Known rows, with every step that occurs:
zares/bufu/vimo: [-0.42 -1.80 -1.72 -0.97 -2.28 -0.34 -4.88 -3.61  1.75 -0.97 -0.27  0.80
 -3.29  1.23 -1.42 -0.35  0.58 -0.51  0.30  0.52 -1.25 -2.22  0.69  0.65
  0.32 -0.63  2.14 -0.47]
bufu/zares/bilo: [ 1.65 -0.87  2.38  0.26  1.85  3.20 -1.09 -3.44 -1.51 -2.00 -3.02 -1.91
 -4.82  1.83 -5.02 -0.45 -0.57  1.58 -3.08 -3.08 -1.41  4.25  2.42  1.19
  1.72  1.97  3.49 -1.62]
difam/vimo/bega/subida/bilo/zares/dunizok: [-0.60  1.38  2.17 -0.39  0.17 -0.97  3.13  2.88 -1.29 -2.31  0.94 -1.30
  2.33 -0.19  2.70  0.19 -2.22  2.26  0.57 -0.04  3.73 -1.75 -1.59 -0.77
  2.09  0.70 -0.03  2.39]
vimo/bega/subida/bilo/zares/dunizok: [-1.03  0.08  2.87 -1.34 -0.31 -0.49  2.86  2.65 -0.97 -2.33  1.17 -1.36
  2.02 -0.19  2.81  0.75 -1.87  2.31 -0.10 -0.52  3.75 -2.73 -1.44 -0.51
  2.31  0.41 -0.15  2.02]
bilo/zares/bufu: [ 0.50 -4.24  2.60 -2.81 -0.41  1.32 -5.75  1.60 -0.20  0.00  1.15  0.75
  3.97  1.21 -2.01  0.46 -0.44 -2.89 -1.67 -0.91 -0.11 -2.18 -0.25  1.97
 -0.62 -0.80  4.87 -2.42]
bilo/zares: [ 2.21 -1.05  0.56 -2.28 -0.13 -1.34 -1.06  2.44 -3.74 -0.91  2.70 -0.29
  3.70  0.86 -2.41  3.50 -0.38 -1.27  0.11  1.51 -3.29  0.55  1.04 -0.49
  1.52 -0.29  0.96 -0.55]
dunizok/subida/bilo: [-0.61  1.96 -2.79  3.37 -2.24 -2.10  2.94  1.54  1.69  3.11  1.35  2.12
  1.57  0.71  1.67 -1.91 -1.64 -0.86 -2.72 -2.97 -0.68  2.85  0.93 -0.15
  3.99 -1.80 -0.36 -3.12]
dunizok/subida/bilo/vimo/bega/zares: [-1.41 -2.94 -0.04 -1.34 -0.12 -3.15  3.78 -0.06  0.19  2.04  2.39 -1.13
 -0.29 -2.00  1.27  0.79  2.40  0.55  2.33  2.21 -0.14 -3.04 -1.05 -0.34
 -0.16  0.30 -2.29  0.02]
difam/vimo/bega/subida/bilo/zares/bufu: [ 0.50 -2.41  1.35 -0.40 -1.04 -0.12 -2.81  2.50  0.81 -1.13  2.03  2.22
  5.05  0.33 -0.42  0.32 -0.92 -2.53 -2.14 -0.93  2.31 -1.92 -1.13  1.26
  1.77 -0.05  3.76 -1.28]
bega/subida: [ 1.11  3.05 -1.28 -0.48 -1.49  1.58 -5.29  0.10  0.15 -0.85  2.39  4.71
  3.34 -1.61 -0.57  3.47 -1.40  1.51 -0.85 -0.12 -2.96  0.53  0.31 -0.69
 -0.44  0.64 -1.21 -0.55]
subida/bilo: [-0.05  1.30 -1.30  1.82  0.18 -0.61  0.98  0.08  0.77  1.63 -0.25 -1.17
  1.31  1.10 -0.20 -2.46 -1.33 -1.64 -2.99 -1.65  0.81  1.72  1.87 -1.25
  4.33 -1.61 -1.66 -0.83]
vimo/bega/zares/dunizok/subida: [-2.45 -1.78  1.01 -0.15 -1.92 -1.76  4.16  1.30  0.82  2.45  1.26  1.46
 -0.49 -1.27  4.06 -0.42 -0.50  3.33  1.25 -0.54 -0.31 -1.48 -2.06  1.39
 -1.42 -0.27  0.94 -2.57]
bilo/vimo: [ 1.42  2.99 -1.03 -1.93 -0.53  0.73 -6.61 -1.18 -0.64  2.12  1.67 -1.91
 -0.92  1.37 -2.41  0.55  1.45 -3.61  3.18 -0.32 -3.43  2.36  1.43 -0.25
 -3.34 -0.45  0.40  0.74]
zares/difam/vimo: [ 0.53  3.77 -3.46  2.93  3.62  0.91 -1.34  1.01 -0.87 -0.99 -4.31 -0.70
 -0.67  2.39 -1.48 -3.45 -2.31 -2.46  0.04  1.42 -0.95  5.70  1.60  0.18
 -3.27 -1.47  0.90 -0.26]
subida/bilo/vimo/bega/zares/difam: [-2.81 -1.26 -1.35 -0.06  3.33  1.02  2.35  0.70  0.94 -0.50 -4.58 -2.29
 -3.30  1.30  0.30 -1.99  0.26 -1.62  0.21  1.03  1.83 -0.09  0.60  0.15
 -3.34 -1.94 -1.66  0.21]
subida/bega: [ 4.02  2.20  1.72  1.12 -1.03  2.92 -1.65 -1.60 -1.88  2.20 -0.72 -0.82
  1.07 -0.17 -0.07 -0.57  2.15 -1.64  0.74 -0.99 -0.98  1.73  0.08 -0.56
 -1.42  0.60 -0.07  1.89]
dunizok/subida/bega/zares: [ 0.78 -0.93  1.01  0.57 -0.88 -0.82  2.46 -0.27 -1.34  3.48  0.50  1.31
  2.27 -3.08  1.89  0.93  1.54  2.17  2.58  1.07 -2.17 -1.50 -1.55 -0.50
 -2.61  1.19 -1.07 -1.08]
subida/bilo/vimo/bega/zares: [-1.03 -3.40  0.66 -2.11  1.09 -2.67  2.46 -0.66 -0.24  1.32  1.53 -2.53
 -0.47 -1.70  0.41  0.53  2.40  0.07  2.26  2.88  0.45 -3.46 -0.57 -0.96
 -0.14  0.51 -2.96  1.07]
bufu/zares: [ 3.11 -0.88  2.72  0.25  2.23  2.08 -1.91 -2.99  0.51 -1.34 -1.42 -2.82
  0.28 -0.54 -3.92 -0.59  0.68  2.07  0.45  0.17 -4.51  4.07  0.33  1.23
  0.56  0.70  1.09 -0.95]
bega/zares: [-1.18 -3.34  0.37 -2.18  1.67 -1.56 -0.04 -0.89 -1.33  1.41 -0.05 -0.98
  1.48 -2.04 -0.67  0.66 -0.01  1.52  1.24  2.74 -2.14 -2.49  0.31 -1.12
 -1.06  0.27 -1.91 -1.33]
difam/vimo/bega/zares/dunizok/subida/bilo: [-1.94  1.16 -0.93  3.44 -0.90 -3.32  6.66  1.94  1.69  2.20  0.75  0.37
  0.96 -0.54  4.06 -3.07 -1.71  1.47 -0.82 -1.49  2.60  0.54 -0.87 -0.21
  3.25 -0.72 -0.92 -1.35]

Rows:
[-0.77 -2.72  0.54 -0.64  1.87 -0.20  2.63 -1.61 -2.82 -0.99 -1.75 -1.17
 -4.85  0.93 -2.21 -0.01 -0.24  1.07 -2.10  0.01  1.60 -0.71  1.58 -0.14
  1.26  1.90  1.33 -0.29]
difam/vimo/bega/zares/bilo
[-0.03 -0.79  1.05  0.49 -0.22  1.18  1.89 -1.56 -2.79  1.25 -1.49  1.20
 -3.43  0.09 -1.05  0.40 -0.20  1.65 -1.51 -2.41  0.07 -0.05  0.94 -0.11
 -0.40  2.29  2.14 -1.61]
dunizok/subida/bega/zares/bilo
[ 1.70 -0.81 -0.16  1.36  2.95  0.62  2.58 -0.30  0.18 -2.38 -2.59 -2.92
 -2.77  1.51 -1.24 -2.39  1.60 -1.58 -0.20  2.67  0.90  3.27  0.21  1.33
 -0.13 -0.57 -0.04  1.87]
bufu/zares/difam/vimo/bega
[ 3.49  3.00  0.52  2.51 -3.38  1.64  0.74 -0.13 -0.73  3.79  0.99  2.22
  1.51 -0.56  1.76  0.00  2.02 -0.81  1.12 -2.23 -2.40  2.85 -0.95  0.48
 -1.86  0.39  1.09 -0.54]
dunizok/subida/bega
[-1.12 -5.03 -0.27 -2.49  0.50 -3.14  3.30 -2.31 -0.51 -0.68  0.88 -1.72
 -2.05 -1.97  0.19  1.48  2.67  2.29  2.02  4.55 -0.44 -4.64 -0.49 -0.90
  0.83  0.50 -3.10  1.19]
bufu/vimo/bega/zares
[ 0.02  3.59 -1.97  2.08 -1.24 -0.11 -0.62  0.89  1.52  0.37  1.37  2.77
  3.35 -0.52  0.66  0.03 -2.22  0.12 -3.08 -1.87  0.37  1.12  0.94 -1.69
  4.08 -0.49 -2.35 -0.71]
bega/subida/bilo
[-2.30 -1.76 -0.86 -1.05  3.33  1.55  0.67  0.37  0.39 -0.76 -4.41 -2.10
 -3.99  1.23 -0.35 -1.12  0.63 -1.56  0.91  1.84  0.71 -0.11  0.40  0.54
 -4.72 -1.69 -1.32  0.31]
bilo/vimo/bega/zares/difam
[-2.99 -3.84  3.83 -2.80  1.94 -0.39  2.72 -0.65 -0.51 -0.36 -1.60 -3.90
 -1.32 -1.35  2.99 -1.36 -0.06  3.66  1.62  1.64  3.54 -4.88 -1.74 -0.17
 -1.25  0.50 -1.14  1.94]
vimo/bega/zares/dunizok
[-0.16  3.47 -2.47  3.20 -0.17 -0.26  1.93  1.57  1.90 -1.00 -0.17  2.06
  1.58  0.02  1.51 -0.91 -1.64 -0.61 -3.08 -0.87  2.56  1.82  0.32 -1.08
  3.21 -0.68 -2.61  0.68]
zares/difam/vimo/bega/subida/bilo
[ 1.10  5.11 -3.75  3.50  2.47 -0.29  0.47  3.19 -1.32 -2.06 -2.05  1.38
  2.42  1.51 -0.70 -0.93 -3.24 -1.70 -0.25  1.28 -0.59  4.87  0.86 -0.47
 -1.36 -0.76  0.49  0.21]
bega/subida/bilo/zares/difam/vimo
[ 0.17  0.10  0.18  1.23  4.05  4.27 -1.60 -1.03  1.43 -2.53 -6.45 -2.31
 -2.94  2.19 -2.83 -2.73 -0.81 -0.40 -0.94 -0.49 -1.90  5.31  1.07  1.85
 -3.18 -1.47  1.09 -0.94]
bufu/zares/difam
[ 0.47  3.38 -1.52  3.70  0.71  0.41  2.51  0.85  2.65 -1.84 -0.55  1.41
  1.50 -0.42  0.59 -1.16 -1.42  0.61 -2.52 -0.90  1.80  2.82 -0.21 -0.59
  3.42 -0.05 -2.22  0.76]
bufu/zares/difam/vimo/bega/subida/bilo
[-0.83  0.88 -1.58  0.84  1.64  1.33  1.68  3.66 -0.15 -3.00 -2.60  0.75
  0.19  2.26 -0.22  0.86 -1.74 -2.09 -2.36 -0.15  1.40  1.80  0.83 -0.01
  0.01 -2.11 -0.40  0.13]
vimo/bega/subida/bilo/zares/difam
[-2.65 -2.82  3.19 -2.01  2.28 -0.94  3.23 -0.29 -0.85 -0.83 -1.72 -3.70
 -0.95 -1.47  2.86 -1.83 -0.55  3.41  2.12  2.08  3.57 -3.93 -1.79 -0.39
 -1.28  0.85 -0.76  1.99]
difam/vimo/bega/zares/dunizok
[ 0.25 -2.35 -1.21 -1.61 -2.40 -1.14 -3.65 -1.91  0.47 -2.06  0.94  0.85
 -1.51  1.23 -1.66  1.36  0.72 -0.46  0.79  1.22 -1.61 -2.63  0.28  0.55
  1.14 -0.36  2.74 -0.19]
bilo/zares/bufu/vimo
[ 1.12  0.36 -1.15  0.84 -1.87 -3.52  3.22  3.95 -1.75  0.66  3.75  1.72
  4.37  0.70  0.14  2.28 -1.18 -0.88 -1.10 -0.71 -2.15  1.41  0.55 -0.50
  4.01 -1.02  0.67 -2.10]
dunizok/subida/bilo/zares
[-1.89 -5.83  2.60 -2.54  0.93  1.12 -5.29 -0.89  1.42  1.60 -0.63  0.39
  2.35 -0.77 -0.82 -1.48 -0.24 -0.76 -0.86 -0.15  0.66 -4.20 -0.77  1.51
 -2.50 -0.30  3.02 -3.18]
bega/zares/bufu
[ 0.47 -0.06 -0.82 -1.13 -3.02  0.52 -3.20 -1.16  1.90 -2.75  2.80  4.56
 -0.24 -1.49  0.13  3.70  1.03  1.35 -0.53  1.14 -0.15 -2.71 -0.92  0.20
  0.99  0.92 -0.77  1.20]
zares/bufu/vimo/bega/subida
[-0.31  1.43 -0.30 -2.20  0.33  1.07 -4.08 -2.08 -1.72  1.31  0.28 -1.46
 -4.21  1.35 -3.16  0.91  0.60 -1.61  2.12 -1.30 -1.68  0.82  1.64 -0.46
 -3.00  1.45  1.45  0.17]
bega/zares/bilo/vimo
[-1.75  1.85 -1.10  3.14 -1.86 -1.64  3.92  1.59  1.99  2.90  0.26  0.91
  0.85  0.60  3.34 -2.87 -2.41  0.70 -2.23 -3.55  1.26  1.62  0.06 -0.11
  3.50 -1.55 -0.15 -2.35]
zares/dunizok/subida/bilo
[ 1.26 -1.13  0.63 -2.49 -0.55  0.11 -1.51 -1.09 -0.06  0.45  2.37 -3.05
 -2.88  1.25 -1.14  0.56  3.89 -3.54  1.74  1.28 -0.13  0.06  0.56  0.56
 -0.35 -0.45 -0.86  2.44]
bilo/vimo/bega
[ 1.07  0.05 -0.78 -1.46 -3.07 -0.04 -2.61  0.00  0.88 -3.39  3.66  4.73
  1.15 -1.50  0.11  4.96  1.07  1.59 -0.35  1.62 -0.41 -3.05 -1.20  0.13
  1.54  1.19 -0.42  1.37]
bilo/zares/bufu/vimo/bega/subida
[ 0.65  5.65 -2.18  0.36 -1.78  0.16 -4.84  0.11  1.26  1.69  2.60  0.82
  0.96  0.30 -0.81  0.88  0.00 -2.46  1.72 -1.76 -1.46  2.17  0.83 -1.19
 -0.72  0.08 -1.40  1.05]
bega/subida/bilo/vimo
[-0.24 -2.35 -0.56 -0.92 -2.14 -0.60 -2.71 -3.99  1.25 -0.26 -0.69  0.71
 -2.41 -0.60 -0.28  0.09  1.76  0.98  1.83  1.21 -0.86 -4.04 -0.86  0.06
 -0.73  0.56  1.25  0.47]
subida/bega/zares/bufu/vimo
[ 1.67  0.71 -0.36 -0.41 -1.29 -2.21  2.03  3.58 -1.68 -1.80  4.23  1.79
  4.87 -0.17 -0.14  4.11 -0.87 -0.43 -1.48  0.40 -0.27 -0.38  0.07 -1.39
  4.65  0.06 -1.10  0.64]
vimo/bega/subida/bilo/zares
[ 2.34  3.08  1.89  2.33 -3.03  1.97  1.48  0.11 -0.46  3.23 -0.15  1.29
  0.83 -0.71  3.40 -0.88  1.24  0.80  1.66 -2.81 -0.41  1.45 -1.69  0.74
 -2.58  0.58  1.35  0.32]
zares/dunizok/subida/bega
[-1.34  3.55 -1.38  0.49 -1.81 -1.78 -0.60  0.61  1.26  3.52  2.05 -0.50
 -0.11  0.20  1.45 -1.07 -0.08 -1.22  3.22 -2.26 -0.90  1.25 -0.40 -0.42
 -1.65 -0.25 -0.35 -0.47]
bega/zares/dunizok/subida/bilo/vimo
[ 0.38 -0.19  1.30 -0.11 -0.97 -0.59  2.80 -0.63  2.07  0.31  1.67 -3.32
 -2.70  0.49  0.83 -0.92  3.03 -0.95  1.57 -0.57  1.70  0.78 -1.09  1.25
  1.20  0.00 -0.45  1.82]
bufu/zares/dunizok/subida/bilo/vimo/bega
[-1.28 -3.91  1.31 -1.71  1.33  0.58  2.02 -1.92 -2.47 -0.83 -1.60 -1.02
 -5.08  0.76 -2.25  0.63  0.20  1.09 -2.53 -0.59  1.64 -1.63  1.75 -0.02
  1.40  1.66  1.14 -0.55]
vimo/bega/zares/bilo
[ 1.87  2.44  0.81 -0.97  0.21  2.59 -5.22 -3.20 -0.75 -0.06 -0.36 -2.53
 -4.60  1.94 -4.64  0.33  1.00 -1.49  1.67 -2.73 -2.82  4.23  1.70  0.75
 -2.20  1.67  2.95  0.24]
bufu/zares/bilo/vimo
[ 1.92  2.48 -1.30  0.42 -0.93  0.30 -1.88  0.55  0.23 -1.93  2.70  4.05
  2.23 -1.61  0.16  2.88  0.08  0.88 -0.45  1.72 -0.52  0.41 -0.51 -0.33
  0.44  0.92 -1.51  1.50]
difam/vimo/bega/subida
[-0.01  2.46 -2.42  2.07 -2.17 -1.21  1.65 -0.11  2.24 -0.86  2.01  2.43
  0.71 -0.72  1.18  0.87 -0.45  0.69 -2.55 -0.81  1.60 -0.37  0.49 -1.45
  5.27 -0.27 -3.24  1.28]
bufu/vimo/bega/subida/bilo
[-3.11 -0.82 -1.95  0.70  2.14  0.29  3.10  1.41  1.41  0.37 -3.96 -0.73
 -3.33  1.12  1.15 -1.67  0.20 -1.27  0.30  0.50  1.14  0.65 -0.21  0.68
 -3.45 -1.94 -1.24 -0.86]
dunizok/subida/bilo/vimo/bega/zares/difam
[ 1.19  0.90 -0.49 -1.09 -1.82  1.00 -2.43  0.35  0.48 -1.69  2.71  3.77
  1.77 -1.56  0.10  3.78  0.67  1.07 -1.25  0.99 -0.59 -0.71 -0.26 -0.26
  0.60  0.62 -1.89  1.02]
vimo/bega/subida
[-0.42  2.47 -3.05  2.37  4.24 -0.21  0.00  1.06 -1.18 -0.56 -4.13 -0.84
 -0.13  0.93 -0.98 -2.97 -2.25 -1.13  1.09  2.56 -0.92  3.40  0.82 -0.20
 -3.94 -0.74  0.03 -0.63]
bega/zares/difam/vimo
[-0.34 -4.52  3.44 -1.53  0.03  2.27 -4.46 -1.12  0.99  2.09 -1.07  0.50
  2.70 -1.29 -0.05 -1.64  0.95 -0.87  0.05 -0.61  1.38 -3.99 -1.67  1.32
 -3.21  0.66  3.06 -1.86]
subida/bega/zares/bufu
[-1.48 -0.96  4.21 -1.42  1.31  1.27  1.56 -0.96 -1.19  0.79 -2.20 -3.16
  0.10 -1.90  3.17 -1.60 -0.26  3.81  2.62  0.28  2.69 -3.91 -2.05 -0.69
 -2.70  1.12 -0.64  2.07]
subida/bega/zares/dunizok
